In the rows, 128 means zero.
Known rows, with every step that occurs
beva -> tofe -> vapak -> taki -> sido: [104 132  99 112 126 138 184 129 129 130 122 110 121 149 124 125 121 121
 115 142 117 118 152 125 174 184 122 126 158 112 121 123 136 125 140 169
  84 170 199  88 146]
tofe -> sido -> kekik: [118 109 118 130 129 109 141 150 126 126 166 111 116  70 124 134 133 130
 114 134 150 142 167 121 112 103 107 183 126 107  71 111 138 116 131  77
 155  77 157 160  99]
remipan -> taki -> vapak -> tofe: [109 131 117 137 132 132 164 101 107 148 122 143 121 147 135 139 112 125
 121 104  95  96  98 140  92 120 115  84 126 148 150 125 128 117 132 140
 146 151 145 159 112]
tofe -> sido -> taki -> remipan: [142 132 112 137 136  90 152 143 128 131 167 117 112 134 130 132 142 122
 107 148 120 167  68 132 124 145 125 165 107 125 137 134 124 116 127 110
 138  92 134 167  91]
kekik -> vapak -> tofe -> beva -> taki: [113 148 151 130 105 118 142 135 137  97  86 139 147  91 126 120 126 131
 144 115 145 145 116 157 122 121 145  77 118 134 134 155 128 110 103 176
 113 144 156  88 148]
beva -> tofe -> sido -> kekik -> vapak -> taki: [118 114 131 122 117 139 210 155 131 111 133 109 107 146 113 129 121 129
 107 130 127 163 200 146 168 140  97 167 134 104 101 181 135 128 111 131
 120 141 210 110 106]
beva -> taki -> sido -> kekik: [142 123 128 147 129 113 139 134 113  97 131 109 160 142 140 107 139 135
 104 142 126 135 109  93 109 117 161 128 121 112 165 133 137 124 126 115
 110 112 177  68 131]
tofe -> vapak -> kekik -> sido -> taki -> beva: [117 131 119 131 122 153  48  87 132 142 118 121 117  73 133 141 128 127
 145 123 132  99 148  96 162 125  89 129 134 108  97 154 123 138 130 134
 117 162  73 131 142]
vapak -> kekik -> sido -> taki -> remipan: [155 100 136 140 138 144 113 117 130 162 137 128 109 168 126 120 121 127
 144 122 129 123 152 131 125 101 133 173 123 105 143 145 106 145 130 120
 148 132  29 128 125]
remipan -> taki: [133 115 124 145 142 133 149 109 108 203 158 140 116 132 125 126 122 127
 143 124 100 110 178 110 108 166 135 131 146 126 161  61 126 128 142 137
 152 111 138 117 133]
beva -> tofe -> sido -> kekik -> vapak: [127 117 126 126 124 132 180 166 134  94 125 119 114 135 111 128 122 128
  93 138 136 148 204 153 160 124 103 170 138 108  78 155 134 128 105 116
 126 132 204 127 102]
beva -> taki -> remipan: [141 134 129 141 138  76  98 135 119 134 100 108 146 144 133 104 142 129
 116 143 134 141 124 113 105 137 175 103 106 111 180 163 126 117 131 121
  99 127 154  68 118]
vapak -> tofe -> beva -> taki -> sido: [108 155 135 121 129 113 168 129 131 128 108 120 144 146 131 122 129 126
 120 147 165 116  77 135  91  97 168  92 129 117 124 101 124  91 127 158
 109 117 169 106 136]
kekik -> vapak -> tofe -> beva -> taki -> sido: [123 149 138 129 116 127 138 145 135  84  95 147 155 132 124 118 124 133
 132 119 130 139  78 154 118 122 154  98 117 140 140 139 130 115 109 178
 105 147 155  88 155]
taki -> beva -> tofe -> sido -> kekik: [117 135 131 104 148 146 103 135 142 141 103 111 111 153 126 152 138 125
 103 158 131 123 192 103 177 103  92 147 125 129  95 182 122 135 127  67
  92 111 201 125 118]
sido -> tofe -> beva -> taki: [139 158 141 120 111 102 119 107 130 133 124 109 140 152 117 110 152 133
 133 141 159 142 137 138 111 134 149 110 143 122 120  98 136 105 124 166
 131 100 136 148 130]
sido -> taki -> remipan: [158 136 143 148 139 105 134 124 133 138 137 120 127 109 144 127 143 122
 128 144 120 150  80 122 137 175 136 108 119 140 191 155 109 143 137 131
 128 111  82 132 111]
beva -> kekik -> vapak: [135 123 139 146 110 103  65 167 128  93 119 142 160  77 123 110 108 127
 147 115 100 138 125 131 167 159 139 102 122 151 128 172 123 151 100 115
 102 161  91  84 139]
vapak -> tofe -> beva: [ 96 150 140 111 128 120 168 129 142 153 107 125 127  89 130 135 124 122
 139 138 177 106 129 146 101 102 139  93 141 128  89  80 117 100 137 139
 131 106 123 129 138]
vapak -> tofe -> sido -> taki: [111 139 129 135 137 113 252 140 137  96 160 107 129 134 129 146 117 121
 110 137 159 126  38 146 104  86 114 129 115 130 110 119 118  98 123 135
 166 116 125 149  86]
kekik -> sido -> taki -> beva: [154 122 147 123 143 162  77 102 143 116 148 150 107 157 135 153 132 126
 127 152 100 126 105  97 174 111 138 121 116 156 178  92 116 154 116 116
 152 137 116 131 113]
tofe -> sido -> kekik -> vapak -> taki: [116 109 123 131 114 125 157 151 125 124 160 114 117  74 121 135 129 136
 137 111 126 173 149 126 132 123  97 167 111 116 106 165 143 127 121 100
 148 108 153 137 111]
sido -> taki -> vapak: [141 141 131 141 105 117 129 104 121 100 131 138 120  89 155 138 136 123
 122 117  90 152  46 125 161 141 126  72 124 163 182 167 123 135 107 135
 130 152  99 151 116]
beva -> taki -> sido -> kekik -> vapak -> tofe: [142 130 138 151 126 122 162 142 119  55 110 114 176 159 140 109 129 137
 103 126 136 130  74 118 103 109 151 111 112 119 162 168 136 123 119 135
 115 138 178  66 127]
taki -> beva -> kekik -> sido -> tofe: [143 137 142 111 150 143  21 135 142 112 121 135 146 178 124 142 127 126
 128 146 102 100 115 102 174  99 124 118 113 167 115 142 118 160 125  77
 106 136 104 137 120]
remipan -> taki -> beva -> tofe -> vapak -> kekik: [117 136 121 133 143 167 102  83 114 224 102 123 114 155 122 142 121 125
 137 128  99  85 236  95 152 164  79 131 147 114 129 162 119 138 143 136
  99 143 155 105 153]
remipan -> taki -> vapak: [123 123 108 137 121 127 115 103  98 172 136 153 111 136 134 132 122 126
 129 107  75 115 131 125 108 142 127  97 133 146 164 114 134 127 133 127
 131 142 143 155 127]
remipan -> taki -> beva: [129 130 129 131 159 154  87  93 115 215 130 141 117 155 131 147 127 126
 150 133  86 102 177  83 132 153 112 113 132 145 174 110 120 141 148 113
 120 106 155 109 145]
kekik -> sido -> tofe -> vapak -> taki -> remipan: [131 122 114 108 138 127 124 118 137 103 142 125 124 171 114 132 129 127
 120 128 131 120 101 140 125 138 132 148 127 132 122  82 141 135 156 162
 162 155 100 174 105]
remipan -> taki -> sido -> kekik -> vapak -> tofe: [136 113 129 155 150 162 180 131 110 142 145 139 149 158 131 126 111 133
 120 112 103 101 114 128  86 156 114 150 136 133 154 105 130 145 150 142
 156 110 130 135 134]
kekik -> sido -> tofe -> beva -> taki -> vapak: [139 136 129 103 108 128  68 108 127  87 128 147 114 186 116 124 140 132
 113 136 124 134 110 147 123  85 162 122 125 133 124  71 143 118 109 151
 148 145 130 192 110]
tofe -> beva -> kekik -> sido -> taki: [127 142 148 126  95 123  19 122 123 150 146 146 116  73 126 119 135 123
 139 153 110 138 132 121 176 144 166 112 138 120 104  92 120 136 100 134
 111 119 107 171 136]
taki -> remipan: [139 120 114 127 158  89  91 155 137 163 109 130 126 138 132 120 134 121
 124 137 143 129 128 132 107 149 151 134 118 137 150 125 120 135 157  95
 116 103 100 119 128]

Rows
[112 140 143 123 121 133 132 142 147 118  97 147 136  92 123 130 118 129
 150 112 150 137 130 162 128 130 129  92 124 145 123 130 125 118 114 164
 126 135 123 112 152]	kekik -> vapak -> tofe -> beva
[128 134 136 140 133 113 191 160 145  77 124 133 139 141 125 133 120 126
 117 115 133 155  50 170 117 125 113 125  95 146 142 179 122 124 117 151
 139 142 124 133 102]	kekik -> vapak -> tofe -> sido -> taki -> remipan
[119 130 167 138 111 145 110 134 141  96 102 124 144  24 137 128 125 136
 133 108 171 130 180 141 126 126 100 110 134 119  85 170 130 135 122 122
 150 115 119 137 135]	sido -> kekik -> vapak -> tofe -> beva
[121 155 134 123 114  81  41 120 119 180  96 123 124  91 129 106 157 128
 134 155 146 155 165 114 118 155 177 105 124 103 137 133 127 105 123 135
  74  97 159 119 148]	tofe -> beva -> taki -> remipan
[132  87 123 122 141 149 112 127 130 171 138 138 105 150 116 125 112 130
 158 113 149 103 204 131 118  74 135 175 134 110 104  97 117 136 129 105
 154 134  50 109 142]	vapak -> kekik -> sido
[131 127 133 129 132 148 134 156 132  91 123 143 153 118 134 124 128 133
 119 125 147 124 101 137 107 133 131 148 131 136 109 124 133 137 137 118
 126 105 133 135 156]	taki -> sido -> kekik -> vapak -> tofe -> beva
[123 142 115 123 127 107 145 117 138  93 133 108 154 111 122 128 133 127
 123 127 160 110 119 136 114 158 103 116 151 137  81  86 142 114 147 157
 150 131  94 168 122]	sido -> tofe -> vapak
[141 134 139 124 131 165  93  93 141  92 126 142 106 147 131 154 133 123
 108 158 106 118 121 103 201 132 122 121 130 140 146 111 121 151 112 147
 136 164 158 142 116]	kekik -> sido -> taki -> beva -> tofe -> vapak
[ 99 124 130 128 143 122 223 154 140 102 149 100 135 102 129 142 112 126
 102 128 187 113 117 146  90  66 102 145 121 116  65 127 127 100 139  95
 168 102 146 148  86]	vapak -> tofe -> sido -> kekik
[107 146 127 139 101  90 149 121 111  56 101 103 144 108 142 126 130 132
  90 117 139 133  65 129 103  57 127  83  97 111 129 209 140  94 102 113
 114 153 191 116  82]	beva -> taki -> vapak -> tofe -> sido -> kekik
[118 149 143 125  98 104   8 145 127 176 104 138 130  52 123 109 136 126
 166 126 104 168 144 131 164 198 151 107 121 127 125 181 123 142 117 137
  63 127 105 123 168]	tofe -> beva -> kekik -> vapak -> taki -> remipan
[137 108 157 147 116 138  99 141 137  95 117 129 145  13 137 123 126 135
 142 103 145 140 191 124 140 143 103 124 132 132 121 160 134 153 124 103
 147 118 106 122 136]	sido -> kekik -> vapak
[141 110 120 131 153 135 147 156 125 114 149 133 147 133 141 123 131 130
 114 135 138 112 126 110 110 131 140 162 140 135 122  92 132 144 151  82
 133  87 126 123 143]	taki -> sido -> kekik
[ 92 147 110 108 122 130  78  94 133 165 113 108 121  51 140 148 139 125
 165 124 115 125 136  78 168 174  95  90 130 136 134 165 136 131 154 138
  89 148 151  82 162]	tofe -> vapak -> taki -> beva
[148 108 123 139 139 145 134 165 128  80 134 143 155 134 138 120 130 134
 118 122 122 130 106 124 118 143 132 161 131 142 143 118 136 154 135 101
 128 109 120 113 148]	taki -> sido -> kekik -> vapak
[146  98 130 120 141 151 148 124 133 150 139 124 117 196 107 117 113 132
 150 110 151  98 186 146 102  67 124 179 139 115  91  96 122 134 136 121
 178 129  25 139 125]	vapak -> kekik -> sido -> tofe
[124 127 114 103 109 142  59 104 122 128 105 148  99 175 125 128 128 130
 136  97 120 118 135 159 116  64 126 135 124 135  83 141 132 126 116 112
 128 155  54 194 133]	taki -> vapak -> kekik -> sido -> tofe -> beva
[148  99 136 138 129 152 137 108 128 155 148 129 102 158 124 126 117 130
 155 116 132 116 167 124 135  93 129 158 136 110 132 124 110 142 122 125
 160 132  38 111 130]	vapak -> kekik -> sido -> taki
[146 131 136 108 121 127  94 111 131 104 140 142 122 177 110 122 137 133
 122 148 137 129 137 144 119  95 166 139 136 125 114  37 139 117 118 159
 162 121 134 168 114]	kekik -> sido -> tofe -> beva -> taki
[100 130 114 116 150 108 246 159 142 120 149 112 126 140 120 139 110 123
 111 132 163 111  78 155  87  68 120 142 122 128  83  94 126  89 135 114
 161 113 150 123  92]	vapak -> tofe -> sido
[131 130 106 135 106 111 150 122 113 121 160 124 102 127 133 137 134 126
 122 120 104 157  68 137 127  99 104 150 107 124 120 167 126 110 104 108
 131 127 107 175 104]	tofe -> sido -> taki -> vapak -> kekik
[101 134 114 120 118 118 155 128 135 116 105 116 125 100 122 130 123 119
 109 148 145 109 198 133 172 168 115 118 164 108  84 111 132 117 124 156
  99 165 187 104 129]	beva -> tofe -> vapak
[127 134 136 110 143 157  97 142 144 122  92 126 118 150 122 152 132 128
 106 145 117 134 191 116 187 113  85 145 118 141 105 207 126 144 114  79
  88 123 198 116 125]	taki -> beva -> tofe -> sido -> kekik -> vapak
[124 113 103 113 144 134 212 141 123 169 159 122 121 180 133 123 124 126
 158 127 100 142  74 108 128 159 158 142 129 148 195 108 130 136 157 131
 115 122 133  61 161]	vapak -> taki -> sido
[121 122 114 137 118 126  73 106 127 135 123 121 123  81 131 126 128 126
 137 122 140 109 144 118 134 142 106 144 133  94  99 146 124 135 141 146
 130 153  47 146 132]	tofe -> vapak -> kekik -> sido -> taki -> remipan
[ 97 137 101 121 125 100 113 118 128 165 119 105 127  43 137 128 136 123
 148 124 130 136 114 104 137 197 114 107 129 115 137 166 138 127 164 154
  92 146 130 108 146]	tofe -> vapak -> taki -> remipan
[142 112 103 139 156 139 167 126 101 188 171 155 130 195 123 123 122 127
 129 129  84 104 116 110  94 166 148 159 144 136 174  40 130 132 150 137
 136 103 143 115 147]	remipan -> taki -> sido
[139 113 115 130 127 152 125  90 100 170 135 148 111 203 120 127 115 131
 131  90  85  99 154 147  94 108 111 140 129 131 135 124 132 132 132 137
 160 152  84 177 116]	remipan -> taki -> vapak -> kekik -> sido -> tofe
[133 113 112 124 131 145 170 148 130 126 132 147 133 158 127 124 123 133
 165 105  86 164  89 123 144 168 141 129 116 160 201 142 134 148 130 156
 110 149 129  51 173]	kekik -> vapak -> taki -> sido
[126 116 162 147 126 145 149 145 143  80 107 120 152  35 136 128 115 134
 130 100 170 122 163 140 121 117  93 109 126 131 109 180 129 142 131 115
 162 130 109 118 126]	sido -> kekik -> vapak -> tofe
[158 125 102 117 160 126 192 156 132 101 155 137 158 250 122 120 130 128
 115 138 124 114  53 143  90 133 150 168 139 165 139  51 134 130 151 123
 142  98 102 142 140]	taki -> sido -> tofe
[140 132 132 143  99 127 133  94 119 127 120 122 115 121 149 129 131 125
 146 104 103 137  84 126 144 123 106  89 119 138 164 202 115 136 111 123
 127 154  62 147 130]	sido -> taki -> vapak -> kekik
[128 148 135 124 107 108  65 119 113 154 121 123 138  96 136 109 152 133
 130 153 143 148 152 103 118 145 165 125 138  97 127  97 136 114 120 130
  85  89 182 120 156]	tofe -> beva -> taki -> sido -> kekik
[140 123 134 101 128 143  94 119 138 121 152 151 112 180 108 127 135 129
 125 144 144 121 148 150 123 104 157 150 144 134  99  11 136 127 130 143
 174 114 107 190 119]	kekik -> sido -> tofe -> beva
